What can hang from each mark:
K: C
E: G
C: J K
Z: J
G: E J
F: J
H: W
U: J
W: H T
J: G T U Z
T: J W

Each row was made from one small tree. The marks that hang from a mark follow it in brackets, in alphabetical order. Every link used is in the known rows. Write each row's tree.
Known rows:
G{E J{T{W}}}: [-0.91  0.48  1.16  3.88  2.73  0.32 -2.18  0.50  0.83  0.05  0.22  0.27
 -1.08 -0.50  1.81  0.19  0.60 -2.96 -2.58 -0.06 -0.42  0.06 -0.61  0.20
  0.06  2.06  0.12  1.83]
C{J{T}}: [ 0.27  0.83  0.41  2.28  0.42 -0.25 -0.82  1.79  0.58 -0.71  0.19 -0.12
 -1.02 -0.94  1.67  0.91 -0.79 -0.51 -2.34 -0.74 -1.44 -0.05  0.68  0.71
 -0.30  1.51 -0.26  0.50]
T{J{U Z} W{H}}: [ 0.45 -0.73  1.97 -1.28  2.66 -0.26  0.53  1.12  1.80  0.83  1.51  0.23
  0.11  1.71 -0.58 -0.40 -0.43  1.29  2.58  0.53  1.76  0.01  0.16 -0.70
 -0.03  3.87  0.09  1.25]
U{J{T}}: [-0.45  0.99 -0.32  1.04 -0.05 -0.19 -0.81  1.80  0.60 -3.27 -0.14 -0.47
 -0.06  0.35  1.72  0.33 -0.45 -0.64 -0.45 -0.16 -1.07 -0.18 -0.20  0.94
 -0.39  0.05  0.06  0.01]
J{T U Z}: [-1.66 -0.28  0.47 -0.11  1.88 -0.44 -0.96 -0.50  0.67 -5.23  1.40 -0.42
 -0.69  3.00  0.24 -0.35 -1.33 -0.95  0.08  0.34 -1.10  0.25 -1.99  1.46
  0.25  2.92  0.87  1.55]
J{G{E} T{W} U Z}: [-1.48 -0.06  2.39 -0.36  5.13 -0.24  0.50 -2.01  1.07 -6.15  0.68 -0.08
 -0.86  3.14 -0.23 -0.51 -0.79 -0.85  0.23  0.65  0.46  1.02 -2.96  1.38
  0.21  4.77  1.05  4.43]
K{C{J{G T{W} U Z}}}: [ 0.54  0.38  1.63 -0.77  2.52 -0.86  0.71  1.78  0.52 -4.31  0.49 -0.18
  0.37 -0.02  0.25 -1.42 -1.22  0.37 -0.02 -0.20  0.49  0.04  1.08  1.53
 -1.08  3.87  0.51  1.29]
Z{J{G{E} T{W} U}}: [-0.74  0.37  2.03  0.06  3.85 -0.49  0.69  0.30  1.56 -4.63  1.99 -0.10
 -1.70 -0.79  1.25 -1.74 -0.87 -0.62 -0.26  0.54 -0.28  0.38 -1.84  0.98
 -1.00  3.64  0.35  1.31]
J{G{E} T{W{H}} U Z}: [-1.31 -0.38  2.50 -0.10  5.23 -0.38  0.21 -0.91  1.59 -6.06  0.30 -0.48
  0.03  3.28 -0.19 -0.89 -1.50 -0.87  1.46  0.23 -0.77  1.72 -1.90  1.32
  0.11  5.11  0.75  4.49]
C{J{G Z} K}: [ 0.90  0.87  1.00 -0.37 -0.47 -0.73  1.15  0.84  1.03 -1.88 -0.90  0.74
 -0.57  3.43  1.73  1.01 -0.22  1.38 -1.39 -0.55  0.49  0.27  0.10  0.56
 -1.80  4.00  0.64  5.72]
K{C{J{U}}}: [ 0.70 -0.14  0.54  0.05 -0.14 -0.77 -0.20  2.51  0.34 -1.42  2.16  0.10
  0.83 -1.83  0.98 -1.68 -0.89 -0.11  0.99 -0.43  0.03 -1.14  2.01  0.80
 -1.24  1.45 -0.20 -1.76]
E{G{J{T}}}: [-0.63  0.35  1.71  1.49  2.37  0.96  0.25  0.66  1.08 -1.75 -0.12 -1.25
 -0.81 -0.42  0.85  0.10 -0.19 -2.80 -2.76 -0.27 -0.83  1.00  1.01  1.44
 -0.73  1.65  0.37  1.45]
T{W}: [ 0.87 -0.05  0.61 -0.72  2.62  0.07  0.74 -1.50  0.09  0.86 -0.20  0.39
 -0.18 -0.31 -1.23  0.05  0.50  0.77  0.10  0.70  1.49 -0.44 -0.31 -0.91
  0.59  0.54 -0.19  0.55]
T{J{G{E} U Z} W{H}}: [ 0.14 -0.60  3.12 -1.12  3.63 -0.19  1.22  0.93  2.12 -0.28  0.94  0.26
  0.08  2.05 -0.11 -0.56 -0.41  0.85  2.75  0.34  2.07  0.73 -0.37 -0.20
 -0.63  4.98  0.43  3.13]
T{J{G} W{H}}: [ 1.29  0.17  2.58 -2.42  2.72 -0.02  2.03  1.99  1.56  2.50 -0.77  0.05
  0.05 -0.02 -0.98  0.16 -0.08  1.91  1.10 -0.13  1.82  1.20  1.35 -0.40
 -0.52  3.54 -0.03  1.72]
K{C{J{G U Z}}}: [ 0.56  0.00  1.34 -0.62  0.57 -0.84  0.79  2.26  0.45 -3.66  0.88  0.08
  0.81  0.00  0.90 -1.63 -1.09  0.50  1.20 -0.40  0.63 -0.23  1.57  1.26
 -1.74  2.83  0.56  0.51]
H{W{T{J{G{E} U}}}}: [ 0.03 -0.10  1.29  0.48  3.54 -0.29  0.47  1.27  1.64  0.60  1.32  0.84
 -1.22 -0.86  1.34 -0.72 -0.04 -0.66 -1.14 -0.28  1.03 -1.41  0.27  0.59
  0.08  1.84 -0.14  1.42]
Z{J}: [ 0.13  0.38  0.11  0.90 -0.15 -0.51  0.09  1.50  0.33 -1.04  0.56 -0.03
 -0.89 -1.52  1.55 -1.24 -0.20  0.32 -0.40  0.24 -0.31 -0.22  0.01 -0.05
 -1.04  0.43  0.03 -0.60]
T{J{G{E} Z} W}: [ 0.44  0.39  2.55 -0.33  3.22  0.16  1.69 -0.08  0.82  1.00 -0.94  0.69
 -0.72  1.50 -0.10  0.53  0.76  1.21 -0.30  0.58  3.77  0.46 -1.18 -0.34
 -0.38  3.63  0.74  3.89]
U{J{T Z}}: [-0.71  0.92 -0.25  1.53  0.15 -0.20 -0.97  1.43  0.43 -4.73 -0.94 -0.42
  0.01  2.09  1.88  0.45 -0.57 -0.33 -0.31  0.12 -0.64  0.05 -0.73  1.00
 -0.44  0.69  0.52  1.68]
U{J}: [ 0.13  0.52 -0.20  0.63 -0.76 -0.04 -0.18  1.54  0.60 -1.97  0.30 -0.02
  0.34  0.10  1.67  0.13  0.13  0.19  1.18  0.10  0.17 -0.80  0.23  0.08
 -0.79 -0.76  0.02 -0.50]
W{H T{J{G{E}}}}: [-0.02  0.15  1.20  0.04  0.32 -0.20  0.13  5.32  1.71  1.54 -0.85 -0.06
  0.18 -0.41  0.69 -0.84 -1.41 -0.94 -0.69 -1.84  1.48  1.36  1.16  0.97
 -0.37  2.60 -0.56  1.73]
G{J}: [-0.29  0.10  0.67  1.37 -0.17  0.28 -1.18  1.60  0.68  0.78  0.41  0.46
 -0.78 -0.33  1.55  0.16  0.81 -1.25 -1.06 -0.30 -0.12 -0.22  0.94  0.01
 -0.73  1.02  0.39 -0.02]
F{J{G{E} T{W} U Z}}: [-0.63 -0.03  2.11 -0.12  3.71 -0.42  0.67 -0.27  1.07 -7.39  2.08  0.07
 -1.31  2.55  1.43 -0.04 -0.46 -0.25 -0.13 -0.65  0.23 -0.06 -2.35 -0.54
 -0.54  4.60  1.10  3.12]
F{J{T U}}: [-0.54 -0.16  0.58 -0.56  0.97 -0.54 -0.36  1.25  0.94 -5.16  3.62 -0.20
 -1.18  0.59  1.57 -0.01 -0.72 -0.55 -0.43 -1.12 -1.42 -0.84 -1.07 -0.63
 -0.33  2.48  0.31 -0.74]

Which tree is each row?
[-0.70 -0.04  1.68  0.26  1.36 -0.49  0.80  1.04  1.43 -3.71  2.49  0.15
 -1.19 -0.76  1.96 -2.05 -0.54 -0.32  1.20  0.36 -0.14  0.03 -1.26  0.75
 -1.67  2.39  0.44  0.49]
Z{J{G{E} U}}
[-0.34 -0.02  1.57 -1.50  1.04 -0.56  1.37  1.22  1.35 -3.80  2.26  0.11
 -1.27 -0.66  1.23 -1.89 -0.69  0.58  1.15  0.31  0.00 -0.12 -0.63  0.80
 -1.78  2.46  0.55 -0.18]
Z{J{G U}}
[ 0.12  0.23  1.09 -0.87  0.12 -0.37  0.49  5.31  1.48  0.40 -1.69 -0.10
  0.15  1.13  0.25 -0.74 -1.46  0.03 -0.61 -1.68  1.80  1.49  1.21  1.08
 -0.52  3.16  0.01  2.58]
W{H T{J{G Z}}}
[-1.58  0.44  0.81  4.29  1.11  0.28 -2.72  1.51  0.83 -0.47  0.35  0.05
 -0.96 -0.24  2.70  0.10  0.34 -3.52 -2.64 -0.60 -1.42  0.35 -0.43  0.75
 -0.33  1.75  0.23  1.50]
G{E J{T}}
[-0.50  1.06  1.28  1.38  2.78 -0.08  0.23  0.30  0.80 -5.43 -1.49 -0.14
 -0.11  2.27  1.50  0.35 -0.24 -0.22 -0.13  0.34  0.60  0.59 -1.46  0.92
 -0.57  2.25  0.72  3.93]
U{J{G{E} T{W} Z}}
[-1.00 -0.19  2.39 -0.53  1.05 -0.05  0.94  1.07  1.48 -1.24  1.52  0.48
 -0.85  2.18  1.08 -0.15 -0.09  0.14  1.11  0.17  2.15  0.22 -1.44  0.76
 -1.23  3.87  0.93  2.42]
T{J{G{E} U Z}}
[ 0.14  1.11  1.45 -0.68  3.02 -0.50  1.26  0.90  0.76 -3.09 -0.56 -0.30
 -1.54 -1.02  0.53 -0.95 -0.63  0.63 -1.79  0.21 -0.14  1.05 -0.62  0.75
 -0.92  2.81  0.43  1.58]
Z{J{G T{W}}}
[-0.52  0.60  1.52  0.64  1.19 -0.83 -0.08  0.53  1.91 -4.68  1.25  0.41
 -1.02  3.84  2.46  0.42 -1.13 -0.65 -1.58 -0.52 -0.83  0.27 -1.53  1.66
 -1.43  5.54  0.63  5.98]
C{J{G{E} T U Z} K}
[ 1.01  0.09  2.60 -1.81  2.82 -0.09  1.89  1.58  1.36  1.10 -1.65  0.07
  0.18  1.80 -0.76  0.25 -0.26  2.07  1.21  0.12  2.19  1.37  0.79 -0.37
 -0.47  4.18  0.55  3.31]
T{J{G Z} W{H}}
[-0.22  0.51  0.95  1.08  2.30  0.28 -1.24  0.92  0.77 -0.05 -0.02  0.23
 -1.26 -0.26  0.76  0.48  0.44 -1.45 -2.55 -0.08 -0.30  0.08  0.30  0.21
  0.04  2.19  0.35  0.88]
G{J{T{W}}}
[-0.30  0.45  0.07  1.00  0.46 -0.43 -0.48  1.20 -0.01 -5.13  0.29 -0.28
 -0.89  2.05  1.79  0.65 -0.43 -0.06 -1.80 -1.24 -0.97 -0.08 -0.90 -0.76
 -0.24  2.30  0.86  1.73]
F{J{T Z}}
[ 0.45  0.23  0.83  0.07  1.91 -1.10 -0.59  0.64  1.97 -2.77  1.38  0.23
 -0.44  3.37  1.26  0.38 -1.25  0.23 -0.59 -0.25 -1.01 -0.14 -0.26  0.44
 -0.50  5.15 -0.07  4.51]
C{J{T{W{H}} U Z} K}
[-0.57  0.13  1.28 -1.88  0.57 -0.28  1.07  3.35  1.20 -0.93  0.73  0.66
 -1.33  1.25  0.14 -0.69 -0.65 -0.19 -1.27 -0.83  3.77 -0.23 -0.96  1.36
 -0.58  3.23  0.52  1.65]
W{T{J{G U Z}}}
[-1.04 -0.16  1.42  0.78  3.04 -0.01 -1.46  0.18  1.25 -2.88  1.52  0.33
 -1.37  1.98  0.86 -0.13  0.16 -1.52 -0.93  0.34  0.02 -0.42 -0.85  0.58
 -0.08  3.76  0.97  1.57]
G{J{T{W} U Z}}
[-0.22  0.68  0.81 -0.07 -0.05 -0.09  0.96  1.27  0.60 -4.72 -1.25  0.06
  0.32  2.36  1.55  0.27  0.00  0.97  1.33  0.09  0.85  0.19 -0.25  0.75
 -1.45  1.10  0.96  2.42]
U{J{G Z}}
[-1.31  0.43  1.63  0.52  2.13 -0.62  0.24  1.22  1.50 -5.03  2.12 -0.36
 -1.55 -0.66  2.02 -1.81 -1.18 -1.09 -0.44  0.05 -1.25  0.69 -1.67  1.53
 -1.41  3.20  0.49  0.93]
Z{J{G{E} T U}}
[-0.05  0.66  0.24  1.24  1.68 -0.28 -0.79  1.36  0.88 -4.13 -1.32 -0.58
  0.61  2.05  1.15  0.22 -0.77  0.17  0.73  0.19 -0.70  0.33 -0.03  0.37
  0.05  1.42  0.22  2.11]
U{J{T{W{H}} Z}}
[ 0.35  0.68  1.75 -1.47  2.61 -0.86  1.02 -0.20  1.92 -4.08  0.97  0.54
 -1.31  3.82  0.96  0.67 -0.77  0.84 -1.45 -0.14  0.26  0.08 -1.13  1.00
 -1.17  6.09  0.61  5.72]
C{J{G T{W} U Z} K}
[-0.93  0.23  0.46  0.18  1.15 -0.67 -0.56  1.40  1.09 -3.81  2.59 -0.40
 -1.52 -0.88  1.50 -1.65 -1.16 -0.79 -0.48  0.29 -1.54 -0.22 -1.02  1.04
 -0.80  2.09  0.20 -0.98]
Z{J{T U}}
[ 0.34  0.01  0.41  0.12 -0.49 -0.85 -0.19  0.45  1.52 -2.06  2.09  0.85
 -0.66  3.31  1.99  0.32 -0.41  0.43 -0.03 -0.07  0.15 -1.11 -0.46  0.19
 -1.32  3.74  0.30  3.57]
C{J{U Z} K}
[-1.70  0.00  1.73 -1.86  2.76 -0.36  0.68 -0.39  0.95 -6.92  0.61 -0.43
 -0.82  3.62 -0.19 -0.34 -1.43 -0.27  0.16  0.10 -0.66  1.28 -2.04  2.12
 -0.42  4.37  1.36  3.22]
J{G T U Z}
[-0.08 -0.29  1.43 -2.10  0.55 -0.41  0.61  5.31  2.20  0.35  0.90 -0.04
 -0.13 -0.06  0.08 -1.27 -1.78 -0.43  0.48 -1.66  1.39  0.83  1.08  1.23
 -0.52  3.35 -0.28  0.55]
W{H T{J{G U}}}
[-0.63 -0.36  1.56 -0.12  0.75 -0.41  0.05  4.79  2.07 -0.74  0.39 -0.03
  0.06  1.26  0.80 -1.29 -1.63 -0.98  0.61 -1.43  1.67  1.00  0.21  1.29
 -0.48  3.83 -0.06  2.34]
W{H T{J{G{E} U Z}}}
[ 0.06  0.18  0.48  0.85  0.66 -0.95 -0.82  2.46  0.21 -3.63  1.19 -0.28
  0.58 -0.19  1.09 -1.48 -1.44 -0.46 -0.18 -0.45 -0.56 -0.44  1.28  1.51
 -0.94  2.64  0.30 -0.06]
K{C{J{T U Z}}}
[ 0.01  0.53  0.33 -0.22  0.10 -0.86 -0.66  1.09  1.74 -2.01  2.66  0.32
 -1.09  1.73  1.92  0.50 -0.96 -0.54 -1.78 -0.58 -1.39 -0.72 -0.39  0.95
 -0.85  3.84 -0.20  2.41]
C{J{T U} K}
[ 1.05  0.46  1.00 -0.34  0.02 -0.62  0.90  2.85  0.07 -1.38 -0.35 -0.03
  0.90 -1.78  0.78 -1.19 -0.74  0.59 -0.16 -0.83  0.37  0.16  2.53  0.98
 -1.60  1.54  0.11  0.00]
K{C{J{G}}}
[-1.46 -0.41  1.69  3.62  3.32 -0.04 -2.71  0.64  1.78 -2.74  1.42  0.09
 -0.52  1.78  2.02 -0.65 -0.32 -3.08  0.02  0.07 -1.12  0.27 -0.94  0.48
 -0.05  3.95  0.53  2.69]
G{E J{T{W{H}} U Z}}
[-0.08  0.09  1.38  0.98  0.73 -0.23  0.86  0.74  0.28 -5.08  0.14  0.18
 -0.54  2.14  2.25  0.39  0.16  0.33 -0.12 -1.14  0.43  0.08 -1.08 -1.13
 -1.26  2.58  0.98  3.23]
F{J{G{E} Z}}
[-0.75 -0.09  1.41  0.20  2.91  0.06 -1.33  0.58  1.48 -1.46  2.28  0.29
 -1.47  0.16  0.72 -0.22  0.22 -1.73 -1.06  0.11 -0.37 -0.51 -0.34  0.50
 -0.08  3.16  0.40 -0.07]
G{J{T{W} U}}
[-0.34  0.46  1.89 -1.64  3.54 -0.62  1.23  0.56  1.38 -4.65  1.82 -0.21
 -1.77 -0.58  0.55 -1.58 -0.95  0.33 -0.33  0.50 -0.20  0.37 -1.27  1.02
 -0.99  3.71  0.56  0.64]
Z{J{G T{W} U}}
[-0.22  0.46  1.93 -0.20  0.42  0.24  1.12  1.80  0.95  1.57  0.03  0.35
 -0.72  0.00  0.97  0.41  0.28  0.17 -0.54 -0.36  1.80  0.69 -0.33  0.46
 -1.00  2.36  0.28  1.65]
T{J{G{E}}}
[-0.77 -0.20  2.44  0.83  4.19  0.85  0.49 -0.78  1.46 -3.57  1.06 -0.93
 -1.03  1.21  0.29 -0.29 -0.16 -2.45 -1.38  0.44  0.30  0.41 -0.05  1.14
 -0.49  3.11  0.77  2.35]
E{G{J{T{W} U Z}}}
[-0.91 -0.56  1.82 -2.25  1.73 -0.22  1.49 -0.84  0.97 -5.20  1.08  0.13
 -0.40  3.30 -0.19 -0.62 -0.56  0.68  2.13  0.38  0.83  0.42 -1.53  1.12
 -0.92  3.36  1.35  2.55]
J{G U Z}
[-0.78 -0.29  2.38 -2.32  4.74 -0.47  0.88 -0.56  1.57 -6.14  0.05 -0.56
 -0.11  3.46 -1.07 -0.70 -1.74  0.32  1.45  0.24 -0.62  1.73 -1.21  1.37
  0.04  5.27  0.93  3.79]
J{G T{W{H}} U Z}
